What can hang from each mark:
tima: dalo fotol
gadu: dalo fotol piduz
piduz: fotol gadu
fotol: gadu piduz
dalo: fotol piduz tima
nuna: gadu

Every row comes from one small tree of marks. The marks that hang from a mark follow it in brackets, in alphabetical order. Every link used is in the known rows. Which tree was each row made from?
Known rows:
tima(dalo(piduz)): 2.6,8.5,2.7,7.5,16.4,14.1,0.5,1.7,0.0,10.4,7.3,-2.9,5.6,4.5,-3.1,21.8,-7.6,-0.4,-28.2,-2.2,1.4,-3.1,-4.3,-23.4
gadu(dalo): 6.0,-5.9,-5.8,-2.6,4.9,-6.0,24.4,11.1,7.4,14.8,18.4,-0.8,-4.7,-5.8,8.5,25.6,6.1,-2.0,-14.7,4.5,-21.9,-47.0,2.5,0.8
nuna(gadu(piduz(fotol))): 8.2,-5.6,14.2,8.5,-1.9,13.3,40.1,-0.9,20.1,20.5,6.5,7.0,-8.4,-7.5,6.2,-12.7,-5.8,-3.5,-1.1,-16.6,-5.5,56.6,-3.6,-9.9
dalo(fotol(piduz)): 6.0,17.7,-2.9,5.5,23.6,15.5,-12.6,-8.6,-23.0,-12.6,-3.8,17.1,-8.4,-8.7,-15.1,-49.3,5.9,5.7,15.7,2.2,-1.0,10.6,-3.3,-29.8
tima(fotol(gadu(dalo) piduz)): 8.2,19.1,-7.6,0.3,24.5,2.3,32.8,5.3,-20.9,-19.8,-55.2,-22.3,-0.9,-6.6,2.5,11.4,-9.0,-5.3,1.5,2.1,7.1,-7.2,23.2,-14.1
nuna(gadu(dalo fotol piduz)): 9.8,-17.5,9.7,15.5,15.3,16.7,28.5,4.5,11.8,28.8,44.0,22.5,-2.0,-21.8,9.7,-3.2,-4.7,-1.0,-16.3,-3.0,-26.2,-10.7,-5.1,-2.4
tima(dalo fotol(piduz)): 7.1,23.9,-4.2,8.7,8.8,15.5,8.4,-8.6,-27.2,-15.7,-51.7,-6.7,4.0,-6.0,-24.5,13.2,-22.8,-2.8,-34.3,-1.9,8.4,7.6,6.8,-43.7
tima(dalo(piduz) fotol(gadu)): 5.3,21.0,-4.0,5.1,24.6,13.5,35.2,3.7,-4.4,-6.1,-49.0,-23.5,11.1,7.1,2.8,34.0,-15.3,-5.3,-33.6,-1.8,11.6,10.9,10.2,-42.0
gadu(fotol): -2.4,-5.2,5.3,11.5,18.5,2.9,-40.4,-3.4,-6.5,-3.1,31.8,32.1,-0.4,-17.7,-10.9,-24.7,3.3,-3.0,5.3,23.3,-6.5,-20.1,-7.0,-5.7
tima(dalo fotol): 4.4,13.8,-6.5,4.7,-4.7,9.4,22.7,-6.2,-7.4,-5.4,-42.8,-4.7,8.3,0.8,-16.4,26.5,-18.6,-2.7,-47.7,-1.4,1.0,5.2,-0.8,-47.8
gadu(dalo(piduz(fotol))): 9.9,1.1,1.0,-2.7,21.4,-2.4,37.4,20.6,24.8,19.2,26.3,-8.1,-9.4,-4.0,17.8,24.0,19.1,-9.3,-10.3,2.7,-18.7,-32.1,2.6,10.7
dalo(fotol): 3.1,8.5,-5.4,1.4,10.9,9.7,2.2,-6.6,-2.5,-2.0,4.9,18.5,-3.6,-2.7,-7.7,-36.3,10.4,5.6,2.0,3.0,-8.5,7.6,-11.2,-34.5
nuna(gadu(piduz)): 6.9,-9.5,9.7,9.3,-1.3,18.6,41.9,-0.5,11.6,20.4,9.5,0.3,1.8,-5.7,10.7,-3.7,-10.9,2.6,-9.8,-22.4,-6.9,37.4,-1.6,0.9
nuna(gadu): 5.3,-7.5,12.3,10.6,-3.2,9.3,20.2,-5.5,16.0,17.8,4.7,2.5,3.9,-4.7,0.5,-11.9,-13.1,3.5,-2.9,-20.1,-5.8,41.3,-10.9,-21.7
piduz(fotol(gadu(dalo(tima)))): 6.2,8.9,9.3,-5.0,18.2,-21.8,-7.3,6.4,16.8,2.0,-15.8,12.0,-26.2,-2.3,0.1,-4.1,10.4,-11.7,29.7,17.2,5.4,22.5,6.5,-34.1
piduz(gadu(fotol)): -2.3,-5.4,10.0,-0.7,-11.3,-0.6,-1.8,-2.5,0.2,12.9,-1.2,21.3,5.4,-13.6,-3.6,-9.5,-12.3,-0.8,10.8,25.1,10.6,-32.9,-8.8,4.3
piduz(gadu): -1.0,-2.2,6.3,-8.7,-24.6,-2.9,24.8,-0.3,4.9,15.4,-23.8,-1.0,5.8,-1.1,3.9,7.3,-14.2,1.4,6.7,8.9,15.3,-19.0,-3.7,8.1
dalo(fotol(gadu piduz)): 3.9,22.1,-3.1,5.4,35.4,10.6,-12.4,-8.9,-29.2,-17.7,-22.1,12.9,-10.2,-5.9,-9.7,-50.2,1.1,4.5,34.2,9.7,7.2,19.5,5.6,-45.6
dalo(piduz): 4.4,3.8,3.6,0.4,25.2,12.8,18.9,14.4,13.1,6.7,17.2,-20.5,6.9,4.6,20.1,11.4,11.1,-1.7,-6.8,-10.1,3.5,-3.5,2.8,29.8
fotol(gadu(dalo) piduz): 5.1,15.6,-1.1,4.0,39.6,-3.1,-6.1,4.6,-32.0,-12.3,-25.5,-8.4,-12.1,-8.9,3.0,-0.9,-8.8,-2.7,36.8,12.6,7.2,-17.7,25.5,-14.4
piduz(fotol gadu(dalo)): 5.2,2.5,11.2,-11.9,-22.8,-17.7,41.1,6.9,27.1,25.9,-18.4,12.2,-17.7,-8.5,0.1,7.0,0.1,-12.1,14.5,23.0,2.7,-12.8,-5.4,-12.8
piduz(fotol gadu(dalo(tima))): 10.1,0.7,16.0,-15.5,-14.0,-22.2,16.3,9.2,30.5,25.2,-18.1,16.7,-20.1,-7.2,-0.1,9.7,2.8,-8.0,16.1,18.5,10.6,-17.2,-6.3,-11.4
nuna(gadu(dalo fotol)): 8.1,-14.7,12.3,17.2,13.1,7.2,9.7,-0.1,16.4,25.8,39.1,25.0,0.1,-20.8,-1.4,-12.1,-6.6,0.0,-9.3,-0.9,-25.9,-7.0,-14.3,-24.0
tima(fotol): 4.9,7.8,-6.6,-2.5,-2.6,4.1,36.4,2.1,1.6,-11.2,-38.0,-16.4,7.5,-0.4,0.2,11.9,-2.9,-3.5,-23.8,-6.7,1.5,5.7,5.6,-2.9

Which tree is each row?
4.3,13.1,9.8,-0.1,32.1,1.7,16.2,13.6,20.0,2.7,-0.3,-13.5,-8.4,4.6,17.1,-2.1,14.7,-11.3,18.3,2.4,10.4,29.3,6.9,4.2
dalo(piduz(fotol(gadu)))
2.1,11.1,-7.4,0.7,23.4,11.2,15.7,-3.0,-12.3,-5.3,-9.7,13.1,-7.1,0.0,5.7,-30.9,7.0,3.7,15.8,8.7,-0.9,14.8,4.7,-33.9
dalo(fotol(gadu(piduz)))
17.4,-6.0,-5.6,-9.1,27.2,8.4,21.3,17.2,4.5,17.0,27.9,16.0,-13.3,-7.6,17.7,15.3,20.5,6.4,-19.6,-3.0,-18.0,-49.7,6.2,10.8
gadu(dalo(fotol tima) piduz)
10.6,-3.5,-12.5,-3.5,15.0,14.1,54.3,13.7,-1.2,17.7,28.2,9.2,-10.4,-8.9,18.6,12.0,16.1,0.4,-22.3,3.4,-29.0,-45.1,7.7,8.5
gadu(dalo(fotol) piduz)
17.5,-7.8,-5.0,-11.3,18.1,3.8,35.7,22.6,7.5,12.6,6.3,-5.1,-7.1,-5.6,23.4,47.3,12.0,1.0,-32.1,-8.7,-11.1,-52.4,16.6,34.1
gadu(dalo(tima(fotol)) piduz)
15.9,14.5,7.0,-2.4,40.3,7.4,-61.1,-3.5,-14.7,-13.5,-4.1,25.5,-12.6,-6.2,-16.0,-44.2,12.1,14.1,19.9,-6.7,14.7,5.3,-5.5,-26.3
dalo(fotol(piduz) tima)
2.7,-0.2,10.5,-0.1,16.5,12.6,16.4,12.6,13.2,15.9,15.5,-4.8,11.0,-4.5,17.6,3.9,2.9,-2.3,0.7,7.6,11.2,-28.1,-3.6,33.1
dalo(piduz(gadu(fotol)))
13.2,-16.6,4.1,1.6,38.1,4.4,-21.5,18.3,-0.8,15.2,56.8,34.9,-11.2,-23.3,12.9,16.2,16.4,-0.4,-15.0,18.1,-18.5,-75.2,6.6,29.9
gadu(dalo(tima) fotol piduz)
13.6,-3.9,9.2,7.4,49.4,-2.6,-65.4,9.0,-14.1,0.4,40.1,36.4,-12.7,-28.1,-9.9,-8.9,9.2,1.1,7.6,20.7,-9.2,-69.9,0.7,2.4
gadu(dalo(tima) fotol(piduz))
11.1,-7.6,5.4,9.6,5.1,9.7,38.6,-1.2,19.5,27.0,18.4,11.6,-1.4,-10.0,2.3,-12.8,-3.9,4.9,-12.0,-15.4,-25.9,11.2,-14.4,-38.3
nuna(gadu(dalo(fotol)))
6.8,10.6,2.3,-4.0,17.9,20.6,37.4,7.8,14.0,15.5,4.7,-2.3,7.3,1.7,15.7,-20.5,11.8,5.0,-0.1,-1.1,5.8,-9.8,-10.4,0.2
dalo(fotol piduz(gadu))
2.7,-0.3,-6.6,-3.2,22.1,-2.3,36.0,12.8,-8.3,5.5,-7.8,-8.4,-8.1,-1.1,24.6,26.4,0.0,-4.2,10.2,10.9,-3.6,-24.0,24.0,1.6
fotol(gadu(dalo piduz))
15.1,5.0,24.1,-14.2,23.4,-5.0,-14.7,18.8,36.7,16.5,-4.7,-2.8,-7.3,4.0,15.4,8.1,14.8,-1.2,14.5,-5.4,31.7,4.4,-4.1,24.3
dalo(piduz(fotol gadu) tima)
17.2,4.3,-1.0,-4.2,34.1,-1.0,-18.8,8.5,-3.0,5.4,14.2,17.6,-13.3,-10.0,-2.6,-6.2,14.5,7.9,-0.1,-0.7,-11.5,-43.5,-1.5,-17.6
gadu(dalo(fotol(piduz) tima))
15.1,-14.9,18.5,13.3,33.8,9.2,-5.6,9.3,27.0,28.9,47.6,19.4,1.4,-17.1,7.9,-4.0,2.1,3.4,-10.6,-9.9,-16.4,-11.9,-14.3,-8.0
nuna(gadu(dalo(piduz tima) fotol))
5.6,16.7,-0.1,1.2,11.8,14.2,0.1,-8.8,-20.6,-5.2,-16.1,16.3,-5.7,-9.9,-13.2,-45.9,-0.9,6.6,19.5,6.7,5.9,0.4,-5.4,-26.8
dalo(fotol(piduz(gadu)))
10.2,-13.3,14.0,17.4,25.2,13.4,19.2,6.6,22.6,29.1,47.3,15.1,3.8,-18.3,8.7,-6.6,-1.2,-0.7,-12.9,-5.6,-23.9,-9.5,-13.2,-9.4
nuna(gadu(dalo(piduz) fotol))
17.5,6.4,8.9,-9.0,40.2,7.9,-5.3,21.1,22.5,-2.1,-9.6,-22.6,7.6,7.0,19.3,23.9,15.7,4.0,-19.4,-24.1,20.6,-5.6,3.9,31.8
dalo(piduz tima(fotol))
4.9,14.3,-0.8,8.5,23.2,21.0,1.0,-3.3,-1.8,9.0,9.7,9.8,3.1,2.8,-8.0,-3.2,-0.2,3.4,-26.9,0.1,-4.6,1.9,-12.1,-48.9
tima(dalo(fotol piduz))
11.7,-9.6,9.7,9.2,12.8,11.3,45.9,9.2,27.4,31.3,25.3,-8.0,4.2,-6.5,16.1,11.1,-3.7,1.4,-16.5,-21.5,-19.8,5.5,-8.2,-6.0
nuna(gadu(dalo(piduz)))
13.1,-5.5,6.9,9.9,17.8,16.1,47.5,5.9,26.6,30.3,27.6,1.4,2.0,-7.4,12.4,-7.6,1.7,4.3,-15.1,-20.9,-23.5,10.4,-13.5,-23.6
nuna(gadu(dalo(fotol piduz)))
5.3,16.2,-2.3,2.1,46.9,17.4,21.1,7.9,4.2,-1.1,4.3,-5.6,1.4,5.3,17.8,-26.3,16.7,2.6,13.2,-0.1,2.8,13.4,0.6,-19.9
dalo(fotol(gadu) piduz)
12.8,-3.7,20.9,-7.9,33.2,4.4,-32.8,17.7,21.5,14.8,15.6,3.6,6.8,-2.4,16.6,8.5,9.1,6.2,4.5,-2.1,27.5,-32.9,-5.6,37.3
dalo(piduz(gadu(fotol)) tima)
6.6,9.4,4.8,-1.7,4.6,3.6,7.5,2.4,-21.3,3.2,-20.5,-3.3,-4.6,-13.3,-4.0,-0.6,-13.2,0.4,17.6,7.5,11.4,-33.1,9.7,12.0
fotol(piduz(gadu(dalo)))
5.2,28.2,-4.1,8.7,20.6,10.3,6.3,-8.8,-33.8,-21.2,-69.4,-11.2,1.8,-3.0,-18.8,14.3,-27.5,-3.7,-15.5,4.9,16.5,16.6,16.0,-58.7
tima(dalo fotol(gadu piduz))
6.7,-11.6,11.0,-6.3,-0.6,-8.8,-11.0,7.7,9.6,23.0,10.3,25.3,-0.3,-16.3,2.1,10.5,-4.6,2.3,2.8,23.6,3.9,-68.2,-8.1,7.1
piduz(gadu(dalo(tima) fotol))
5.7,0.6,0.7,-5.5,27.8,-15.7,-8.8,10.2,-0.3,2.7,-13.9,-1.8,-8.6,1.9,13.6,19.6,0.9,1.1,18.0,7.9,4.4,-24.0,13.6,-18.0
fotol(gadu(dalo(tima)))
16.8,-5.4,4.1,-10.9,18.9,-6.0,16.7,21.1,18.1,18.5,20.6,11.9,-24.8,-8.2,16.5,28.6,20.1,-6.0,-8.5,2.9,-10.5,-27.2,11.6,20.7
gadu(dalo(tima) piduz(fotol))
17.6,-12.8,8.7,2.9,9.5,11.7,45.9,10.4,21.0,26.6,8.8,-1.4,-1.5,-8.4,16.8,20.7,-4.8,4.1,-26.1,-25.8,-13.9,2.6,0.6,2.9
nuna(gadu(dalo(tima(fotol)) piduz))
1.7,-9.7,6.2,-2.4,-8.3,-4.6,14.0,4.9,5.4,23.4,11.2,21.1,2.2,-17.8,2.8,8.4,-8.0,-1.8,0.3,28.2,-4.2,-66.7,-6.8,5.3
piduz(gadu(dalo fotol))
18.3,-8.3,12.2,4.6,19.7,8.7,34.9,12.6,32.5,27.0,12.4,-9.3,4.7,-4.8,15.6,17.6,-1.2,4.2,-22.4,-28.6,-11.3,3.6,-6.9,-4.7
nuna(gadu(dalo(piduz tima(fotol))))
5.9,-3.8,17.7,21.4,19.2,15.5,-18.2,-9.4,-2.9,8.1,20.6,24.2,0.5,-21.3,-12.3,-38.4,-14.2,1.7,10.6,-3.7,-4.9,27.7,-11.0,-21.7
nuna(gadu(fotol(piduz)))
17.3,-5.7,11.7,6.2,14.3,5.5,18.4,4.4,16.3,18.9,-0.7,0.0,-1.3,-10.4,1.9,5.2,-8.9,5.4,-13.3,-24.1,-9.0,6.7,-5.0,-17.9
nuna(gadu(dalo(tima(fotol(piduz)))))
18.2,-2.0,0.6,-8.8,32.9,-0.5,21.0,25.6,23.3,13.4,10.1,-16.1,1.2,-0.9,22.1,42.1,16.7,1.1,-28.1,-12.7,-7.7,-52.5,5.3,22.6
gadu(dalo(piduz tima(fotol)))
7.3,16.5,-4.1,5.0,13.1,18.5,35.7,3.9,1.8,-0.8,-31.1,-19.1,13.5,4.2,-2.8,34.1,-10.6,-4.0,-52.8,-8.7,3.0,2.1,0.8,-26.8
tima(dalo(piduz) fotol)
4.3,13.5,2.0,4.3,11.0,19.5,12.0,-3.1,-0.3,16.6,-1.9,9.7,6.2,2.0,-6.1,-0.2,-7.4,4.1,-23.7,4.4,2.9,-6.1,-13.9,-44.1
tima(dalo(fotol piduz(gadu)))
5.3,-13.3,13.9,17.2,11.7,21.0,12.5,-2.8,6.9,18.4,31.7,23.0,1.3,-18.0,3.6,-20.1,-8.7,0.7,-5.4,-6.1,-11.2,24.2,-6.7,-2.4
nuna(gadu(fotol piduz))
